Known rows, with every way that one mark hangs from another
[penu [rabonuf [bulirog vomu]]]: [ -5.3 -39.7 -11.2  -9.3  -4.8  19.9  -4.0  -7.3   3.2 -28.8 -26.1  21.0
  13.7  11.2 -11.1  -0.7  31.1   6.2  25.5  19.4   1.7]
[vomu bulirog]: [ 12.0   7.2 -10.6  16.3  15.9   7.0 -15.2 -10.6  -3.2 -14.8 -15.2  34.4
  -4.5  -5.2 -11.3  -9.8  25.5  16.2   6.8  12.4 -16.8]
[penu [rabonuf zileri]]: [  3.0 -29.8 -10.3   3.8  23.7  18.1   1.5  -2.7   9.6 -30.7 -20.5  16.0
   4.6   6.5 -25.8 -22.8  21.2   1.4  10.1  -5.9 -10.3]
[penu [rabonuf [bulirog buzum vomu] zileri]]: [  4.6 -49.6   0.0 -10.9  12.1  17.2  -6.8   4.4  15.2 -23.8 -30.1  36.3
  19.7   9.2  -9.0  -9.0  34.6   9.3  11.3  41.0   8.8]
[rabonuf bulirog zileri]: [ 25.5 -16.9   9.1 -17.3  17.9  20.1  -7.6  -9.2   9.8 -38.7 -24.4  16.1
   2.2 -12.0 -21.7  -8.8  29.7  -1.5  12.2  -6.1 -18.9]
[bifep [bulirog buzum vomu] penu zileri]: [-13.5 -17.9 -28.4 -14.4   4.6  35.8   5.3   0.9   8.2   3.1 -17.3  39.8
  -0.3  15.5  -2.7  27.2  64.3  41.3 -19.2  28.0 -10.0]
[rago [bulirog buzum vomu]]: [-20.3 -16.4  -7.5   7.3   2.2  15.3 -15.7   8.3   8.1  -5.2 -22.3  39.8
   9.4  -5.0  -1.3  23.1  30.5  30.2   0.7  49.5   3.1]
[rabonuf zileri]: [ 14.5  -8.7  -2.5  -2.4  24.3  17.6  -5.6   3.1   7.0 -24.3 -19.8  12.8
  -1.3  -8.6 -19.5 -13.5  26.6  10.7   1.8  -2.7 -17.7]
[zileri bifep vomu]: [-24.7 -16.3  -1.3   6.3  28.5   1.8 -10.3 -13.6 -16.8 -16.9 -37.8  -0.6
  17.6  -7.3 -12.7  -0.4   9.6  16.8  18.1  22.3 -32.0]
[bifep [bulirog vomu]]: [-14.8  -1.8 -18.9 -11.7   1.2  25.5  -9.6  -9.8   2.4 -16.1 -24.4  21.7
   3.5  -1.5  -3.6  22.2  42.6  18.0  12.2  28.0 -10.5]
[rabonuf [zileri [bifep penu] [vomu bulirog]]]: [  7.3 -14.8   0.0  28.3  38.7  -1.7  -7.6 -10.3  -9.7 -20.5 -29.7  13.8
   4.9 -12.3 -14.0 -20.7  12.5  38.2   2.3  15.8 -45.6]
[rago [bulirog vomu]]: [-10.8 -12.5 -11.8   6.4  -3.4  14.3  -8.1   0.5   1.9 -18.3 -20.1  17.7
   1.4  -9.5  -9.5  20.4  24.3  24.0  11.6  28.1  -8.9]
[bulirog buzum vomu]: [-14.8 -17.2 -15.2   0.8   7.3  13.9 -22.8  15.2   0.8  -1.8 -23.8  40.0
  12.0   6.1   3.8   5.9  38.7  27.2   1.2  48.9   5.8]
[rabonuf [bulirog buzum]]: [ -3.1 -18.3   2.3 -20.2   8.0  18.8 -16.0  -6.3   6.8 -19.5 -22.8  39.0
   8.1   0.5  -8.1   0.0  37.6  -0.3   7.2  19.4  -0.9]
[rabonuf [bulirog buzum vomu] [zileri bifep]]: [  3.7 -33.9   9.8 -17.2  25.7   6.4 -14.9   3.8   9.9 -20.6 -44.5  32.3
  29.8  -2.6  -3.9   5.3  21.7  15.1   0.0  46.9  -7.5]
[penu rabonuf]: [-13.9 -23.8 -17.1   2.5   7.6  17.8  -2.2 -10.5   2.8 -23.1 -17.4  20.7
   3.4  11.6 -18.0 -14.8  23.1   2.5  16.1  -2.5  -6.7]
[rabonuf [bulirog buzum] [zileri bifep vomu]]: [ -6.3 -31.6  21.1  -8.5  40.3   4.1 -11.5 -12.2   0.2 -25.0 -45.8  15.4
  24.9 -11.3 -15.3  -3.0  14.1  11.0   7.0  40.1 -26.0]
[penu [rabonuf [zileri [vomu bulirog]]]]: [  7.0 -19.9  -2.8  34.0  33.2  -1.0  -1.4 -18.6  -3.6 -22.6 -23.6  16.6
  -0.7  -1.8 -23.4 -22.2  12.5  21.6  19.5  24.0 -25.4]
[zileri [bifep bulirog [penu rabonuf]]]: [-37.8 -29.9 -20.5 -10.5  14.5  17.2   7.4 -21.7   4.2 -25.8 -21.3  15.6
  13.6  16.7 -15.5  -5.7  27.3   5.8   4.5 -15.8 -21.2]
[rabonuf [bulirog buzum] zileri]: [ 17.7 -23.4  11.6 -19.8  21.4  19.2  -9.1  -1.2  13.1 -26.6 -27.6  36.4
   8.2  -6.6 -14.5  -8.3  33.9   0.3  -0.1  15.6  -5.3]

Rows
[ -3.3 -46.8  11.9  -2.9  23.0  14.9  -2.8 -12.3   7.7 -29.7 -30.5  24.2
  12.4   4.7 -21.0 -15.7  24.8   6.3  18.0  29.2  -4.7]	[penu [rabonuf [bulirog buzum] [zileri vomu]]]
[-25.4 -17.6 -23.3 -12.9  -3.0  29.2 -11.9   5.6   8.1  -7.6 -15.4  39.3
   2.4   9.1   5.9  13.7  58.6  33.2  -4.1  35.4  -0.7]	[bifep [bulirog buzum vomu] penu]
[  3.5 -12.5 -13.1  24.2  26.5  12.9  -3.6  -5.9  -7.5   8.0 -16.0  38.2
  -9.5   5.7 -11.1  -3.1  43.1  48.9 -12.7  34.4 -27.3]	[bifep penu [zileri [vomu [bulirog buzum]]]]
[ 10.6   3.6  -9.9  25.3  28.5   6.6  -1.4 -20.9 -14.2  -1.9 -24.8  18.1
  -5.7  -4.1 -20.4   5.7  27.1  33.7   4.3  24.0 -37.0]	[bifep [zileri [vomu bulirog]]]
[  2.5  -2.6  -7.6  20.2  33.1   6.2  -6.8 -12.4  -9.1   7.6 -26.5  37.0
  -1.4   2.3 -13.6   5.3  31.3  37.9  -6.6  47.0 -23.7]	[bifep [zileri [vomu [bulirog buzum]]]]
[-36.3  -8.2  -1.9  -5.4  23.0   9.0  -5.7 -32.1 -12.8 -19.9 -39.4   0.3
  13.5  -9.0 -13.6  15.5  19.4  11.6  16.3  21.6 -36.2]	[zileri [bifep bulirog] vomu]
[ -3.6  -3.7 -24.1 -17.0   8.9  35.6  16.0 -17.0   4.5 -13.1 -11.7  19.5
 -12.2   7.3 -19.5  15.4  55.9  23.4 -12.9 -22.6 -28.3]	[bifep bulirog penu zileri]
[-37.7 -10.6  -7.7 -18.7  26.6  12.6 -12.5 -16.4   4.0 -10.0 -34.7  33.4
  22.6   3.5  -8.1  13.1  28.7   6.0  -5.1  23.8 -12.2]	[zileri [bifep [bulirog buzum]]]
[ -8.2 -30.7 -15.3  -8.4  12.2  28.4  12.3 -13.4  16.3 -35.0 -10.1  19.6
  -5.5   8.7 -22.4 -15.6  41.5   8.8   5.5 -21.1 -14.7]	[bifep bulirog [penu [rabonuf zileri]]]
[-48.0 -35.6 -18.0   1.6  17.0  13.8   6.1 -29.0  -8.1 -26.5 -29.0   0.9
  11.1  11.4 -16.0  -2.7  24.7  18.0  13.9   3.7 -29.9]	[zileri [bifep bulirog [penu rabonuf]] vomu]
[  6.0 -40.1   9.2  -0.2  20.6  14.3   2.8 -19.0   0.6 -38.8 -29.0   2.7
   6.2  -2.1 -26.6 -15.3  19.3   1.6  30.3   7.9 -16.8]	[penu [rabonuf bulirog [zileri vomu]]]
[-14.2  -9.2 -17.8  -6.2  13.5  32.1  14.3 -24.2  -7.1 -12.3 -18.0   5.5
 -11.3   2.2 -19.1  17.8  49.2  34.3  -1.5   0.3 -37.3]	[bifep bulirog penu [zileri vomu]]
[  7.7  -4.6   7.4  25.7  47.0  -9.6 -14.3 -17.7 -10.2 -17.1 -40.9   9.1
  11.4 -16.5 -16.2 -12.7   2.2  27.9   8.3  28.8 -43.1]	[rabonuf [zileri bifep [vomu bulirog]]]
[-21.1 -15.1  -3.6  26.4  31.0  -4.6 -18.6  -6.9  -9.6  -1.5 -28.3  34.7
  12.1   1.6  -1.1 -13.3  20.4  44.4  -3.1  40.8 -27.1]	[zileri [bifep penu] [vomu [bulirog buzum]]]
[  5.5 -41.3   5.3 -13.8  20.0  18.6  -4.4  -6.8  17.1 -31.2 -25.1  37.9
  11.9   8.2 -20.0 -20.2  30.4  -4.3   6.9  15.9   2.9]	[penu [rabonuf [bulirog buzum] zileri]]
[  4.6 -27.9  17.5  -8.5  24.4  14.5 -12.9  -8.8   4.0 -25.0 -30.7  20.1
   6.0  -9.9 -13.6  -4.9  30.1  11.9  13.3  33.6 -15.9]	[rabonuf [bulirog buzum] [zileri vomu]]
[ -6.6 -32.6  -2.2  15.6  27.1  12.2  -1.1 -11.5  -1.0 -28.5 -26.3   1.4
   2.8   0.4 -24.4 -20.1  18.8  15.2  20.2  12.2 -18.5]	[penu [rabonuf [zileri vomu]]]
[-11.2  -8.9  -8.0  28.0  23.7  -1.1 -11.1 -15.4 -16.9 -12.4 -26.5  15.1
   6.9  -4.8  -7.4 -13.4  16.8  37.7   7.1  19.6 -40.3]	[zileri [bifep penu] [vomu bulirog]]
[-21.0 -26.3  -5.0 -11.3  33.3   7.5   5.2 -26.2  11.8 -32.8 -34.8   9.7
  17.9   6.5 -25.9  -3.5  15.2  -3.0   6.7  -3.6 -23.3]	[penu [rabonuf [zileri [bifep bulirog]]]]
[-37.9 -21.4 -19.3 -12.7  10.9  19.4 -12.0  -0.4   2.5  -6.3 -29.4  37.4
  19.0   9.4   3.5  16.6  43.0  30.8 -11.2  37.8  -7.1]	[zileri [bifep [bulirog buzum vomu] penu]]
[ -7.5 -35.6  -2.5   3.6  33.8   1.7   1.9  -7.8   6.5 -28.5 -33.9   9.0
  19.2   7.4 -24.7 -20.8   4.4   0.7   6.2  -0.9 -20.5]	[penu [rabonuf [zileri bifep]]]
[-27.0 -22.6  -8.6  10.0  19.7   8.0  -4.7  -9.7 -16.6 -18.2 -28.3  -0.9
  10.8  -3.2  -9.7  -6.1  17.0  30.2  10.2   9.7 -35.4]	[zileri [bifep penu] vomu]
[  2.6 -22.8  -4.6  -1.1  30.0  10.4  -1.8   1.6   3.8 -26.0 -24.2  11.9
   8.0  -5.9 -14.7 -17.2  20.9  18.4  -6.9 -12.6 -31.0]	[rabonuf [zileri [bifep penu]]]
[ 20.9  -0.4   2.9  27.8  34.6   0.3 -14.2 -10.7  -6.4 -18.3 -24.1  12.0
  -6.4 -16.7 -16.4 -12.3  20.7  28.7  13.2  26.9 -32.3]	[rabonuf [zileri [vomu bulirog]]]
[-25.9  -9.0 -15.3 -14.0   4.3  21.7 -17.2   0.1   7.1  -6.9 -24.3  39.2
  11.0   6.9   2.1  22.8  48.2  22.3   4.2  47.2   2.8]	[bifep [bulirog buzum vomu]]
